Every row comes from one small tree of marks. Brackets hold a mark, then the marks that hang from it, in alphabetical order. Every link used is in the known rows. Which tree was each row made from?
Known rows
[L [A Q] P [T V] X]: [-.02,.07,-.13,.06,.25,-.22,.07,-.03,-.12,-.01,.14,-.24,.55,.23,-.20,-.06,.14,-.05,-.10,-.12,.31,.49,.01,-.08]
[B Q]: [-.01,-.07,-.03,-.01,-.28,.47,.15,-.15,.26,.07,-.07,.00,-.14,-.08,-.06,-.09,-.08,.23,-.19,.17,-.16,-.07,.20,.10]
[G [B Q] M]: [-.11,-.05,.02,-.01,-.06,.31,.05,-.25,.32,.19,.32,-.10,-.18,-.13,.01,-.12,.00,.11,-.19,.46,-.13,.18,.02,-.03]
[D [S [R [L T]]]]: [.08,-.26,-.08,.15,-.15,.22,.07,.26,.37,.06,.18,.13,-.42,-.22,.02,-.03,.01,.24,-.19,.14,.14,-.04,.21,-.18]
[S [R [L T]]]: [.14,-.12,-.08,.09,-.09,.26,.05,.17,.33,.09,.15,-.11,-.33,-.14,.01,-.05,.02,.26,-.15,.12,.07,.00,.18,-.01]
[D S]: [.03,-.11,.00,.13,-.27,.16,-.03,.06,.20,.01,.03,.33,-.18,-.10,-.10,-.08,-.08,.23,-.18,-.04,-.07,-.21,.13,-.06]
[A [L P X]]: [.03,-.11,.25,.07,.24,.17,.04,-.15,.15,.04,-.15,-.12,.03,.10,-.20,-.17,.12,-.13,-.13,-.25,.10,-.01,.27,-.11]
[V T]: [.15,.12,-.23,.08,-.07,.20,.15,.01,.04,.10,.03,.09,-.21,-.08,-.23,-.16,-.06,.29,-.06,-.14,-.26,-.14,.00,-.08]
[S [R [L A T X]]]: [.12,.06,.20,.08,.11,.13,-.02,-.01,.24,.03,.12,-.22,-.01,-.01,-.19,-.11,.09,-.01,-.07,.01,.25,.16,.22,-.19]
[H [A [L P T X] Q]]: [.04,-.20,.04,.02,.44,.02,.08,.03,.03,.02,.10,-.11,.22,.15,.13,-.12,.28,.25,-.08,-.20,.39,.29,.21,-.08]
[S [R [L A P T X]]]: [.09,-.21,.10,.08,.36,.04,.00,.07,.27,.05,.10,-.43,.08,.02,-.20,-.16,.12,-.10,-.05,.00,.25,.30,.16,-.20]
[X [L P [T V]]]: [-.11,-.26,-.35,.16,.12,-.11,.06,.29,-.13,.10,.08,.01,.32,.07,-.10,-.04,-.18,.09,-.22,-.28,-.13,.14,-.06,-.11]
[G M]: [.11,.04,.05,.11,-.16,.11,.00,-.08,.28,.17,.14,.08,-.05,-.07,-.03,-.11,-.05,.10,-.16,.17,-.08,-.08,.04,-.09]
[S [R [L P]]]: [.05,-.24,-.12,.07,.03,.37,-.11,.07,.13,.15,.03,-.28,-.13,-.13,-.07,-.16,.04,.03,-.10,.16,.11,-.05,.09,-.01]
[G B [M E]]: [.07,-.01,.04,.04,.10,.10,-.43,.00,.49,.16,.30,-.01,-.01,-.12,.02,-.11,.09,.13,-.23,.19,-.09,.06,.01,-.11]
[H A]: [.05,-.03,-.11,-.02,-.15,.25,-.09,.03,.03,-.06,.07,.23,-.02,-.02,.08,-.13,-.03,.34,-.13,-.02,-.02,-.22,.09,.15]
[D [S [R L]]]: [.05,-.11,-.04,.11,-.32,.45,-.11,.09,.20,.09,.13,.16,-.36,-.23,-.01,-.09,-.01,.13,-.13,.18,.18,-.28,.18,-.17]
[R L S]: [.14,.02,.21,-.04,-.24,.36,.08,-.05,.05,.05,-.19,-.11,-.46,-.17,-.03,-.07,-.08,.21,-.23,.05,-.07,-.08,.28,-.51]
[H [A [L T] Q]]: [-.06,.03,-.13,-.01,.07,.09,.02,.04,.06,.02,.21,.05,-.11,.06,.29,-.02,.11,.47,-.15,-.17,.26,.17,.19,.00]
[A L]: [-.06,.13,.12,.03,-.11,.23,-.02,-.17,.18,.05,-.03,.02,-.28,-.01,-.01,-.06,-.05,.06,-.17,-.15,-.02,-.13,.25,-.08]
[T V]: [.02,.23,-.23,.03,-.36,.24,.00,-.07,-.04,-.03,.00,.15,.07,.01,-.17,-.03,-.08,-.01,-.18,-.01,-.06,-.15,.06,.14]
[R [L A X]]: [.06,.33,.33,-.08,.04,.17,-.04,-.19,-.02,-.03,-.11,-.08,.02,-.01,-.15,-.09,-.03,-.12,-.09,-.08,.13,.02,.18,-.34]
[D [S [R [L A]]]]: [-.10,.04,.02,.05,-.20,.27,-.25,-.03,.15,.03,.18,.00,-.24,-.15,-.01,-.10,-.08,-.03,-.08,.13,.18,-.10,.12,-.31]
[L [A Q] P [T V]]: [-.11,.05,-.37,.04,.14,-.23,.03,.03,-.08,.05,.23,-.32,.37,.17,-.05,-.03,.03,.05,-.14,-.08,.17,.48,-.10,.03]

Write each row's tree
[-.04,.18,.00,.01,-.15,.32,-.23,-.09,.11,.07,.09,-.21,-.13,-.08,-.04,-.10,-.05,-.03,-.06,.10,.15,-.02,.11,-.15]
[S [R [L A]]]
[.02,.34,-.05,.04,-.04,-.10,.08,-.10,-.10,-.07,.14,-.01,.42,.21,-.22,-.01,.08,.07,-.10,-.11,.30,.36,.06,-.07]
[L [A Q] [T V] X]
[.00,-.18,.05,-.01,.26,-.09,.07,.04,.01,.13,.02,-.60,-.21,-.01,.08,-.05,-.01,.21,-.20,.00,.14,.59,.09,-.64]
[R [L [A Q] P T] S]
[.09,-.26,.23,.13,.41,-.07,.20,-.01,.33,.03,-.05,-.19,.01,.11,-.17,-.12,.12,.02,-.18,-.27,.06,.18,.27,-.14]
[A [L P T X]]
[-.15,-.32,-.07,.15,.35,-.31,-.11,.24,.01,.12,.09,-.20,.21,.11,-.06,-.16,-.18,.11,-.16,-.35,-.17,.32,-.06,-.23]
[X [L A P T]]
[.25,.05,.44,-.02,-.15,.40,.14,-.14,.03,-.01,-.29,-.01,-.32,-.10,-.21,-.10,.03,.07,-.20,-.02,.08,-.07,.39,-.56]
[R [L X] S]
[-.21,-.05,-.09,.06,.12,-.05,-.30,.11,-.29,.20,.04,-.15,.35,.14,-.01,-.15,-.11,.15,-.06,-.21,.08,.27,-.11,-.25]
[X [L [A Q] P]]
[.02,-.08,.15,.02,.20,.25,-.17,-.08,.08,.05,.01,-.38,.16,.02,-.23,-.21,.10,-.24,-.01,.05,.25,.10,.13,-.22]
[S [R [L A P X]]]
[.26,-.11,.13,.11,.00,.29,.17,.11,.31,.05,.07,-.03,-.16,-.10,-.18,-.09,.14,.16,-.10,.09,.21,.02,.27,-.14]
[S [R [L T X]]]
[-.01,-.20,.13,.09,.17,.22,-.19,-.03,.12,.02,.08,-.17,.09,-.06,-.19,-.21,.06,-.22,-.01,.04,.32,.03,.15,-.34]
[D [S [R [L A P X]]]]
[.01,-.25,.11,.00,.30,-.11,.10,.03,.17,.05,-.03,-.59,-.29,-.05,-.03,-.10,-.09,.02,-.25,-.10,-.07,.40,.15,-.61]
[R [L A P T] S]
[-.05,.21,-.04,-.04,-.12,.01,.14,-.09,-.03,-.07,.04,-.33,-.22,-.03,-.04,.03,-.17,-.09,-.28,-.09,.03,.25,.18,-.60]
[R [L A [T V]] S]
[-.02,.09,.03,.08,-.02,.02,.09,.01,.18,.14,.11,-.03,-.25,.05,.12,.01,.10,.36,-.18,-.14,.16,.23,.23,-.10]
[A [L T] Q]
[.12,-.21,.35,.02,.38,-.09,.19,-.03,.15,-.01,-.12,-.51,-.12,.01,-.19,-.13,.03,-.03,-.20,-.15,.08,.39,.25,-.64]
[R [L A P T X] S]
[-.12,.10,-.28,.10,-.20,.12,-.06,.04,.13,-.06,.34,-.01,-.09,-.10,.00,.02,-.09,-.14,-.16,.06,.25,.04,.08,-.22]
[D [S [R [L A [T V]]]]]
[.22,-.37,.09,.15,.33,-.10,.20,.15,.34,.03,-.04,-.09,.16,.07,-.27,-.14,.13,.17,-.16,-.11,-.04,.19,.15,.03]
[L P T X]
[.00,.05,-.07,.07,.25,-.01,.20,-.07,-.07,.04,.06,-.14,.28,.19,-.12,-.03,.21,-.03,-.15,-.20,.37,.30,.18,-.13]
[A [L P [T V] X] Q]
[.03,.27,.31,.02,-.06,.27,-.03,-.20,-.03,.08,-.08,.11,-.01,.11,-.09,-.09,.17,.14,-.08,-.11,.31,.03,.30,-.16]
[A [L X] Q]
[.00,-.07,-.02,.10,.27,-.04,.24,-.08,.11,-.03,-.02,-.13,.21,.15,-.22,-.06,.11,-.21,-.20,-.31,.12,.13,.23,-.13]
[A [L P [T V] X]]
[.01,.03,-.03,.06,.01,.10,-.07,.07,.27,.06,.21,-.30,-.20,-.07,.03,-.06,-.04,.09,-.11,.08,.11,.18,.11,-.13]
[S [R [L A T]]]
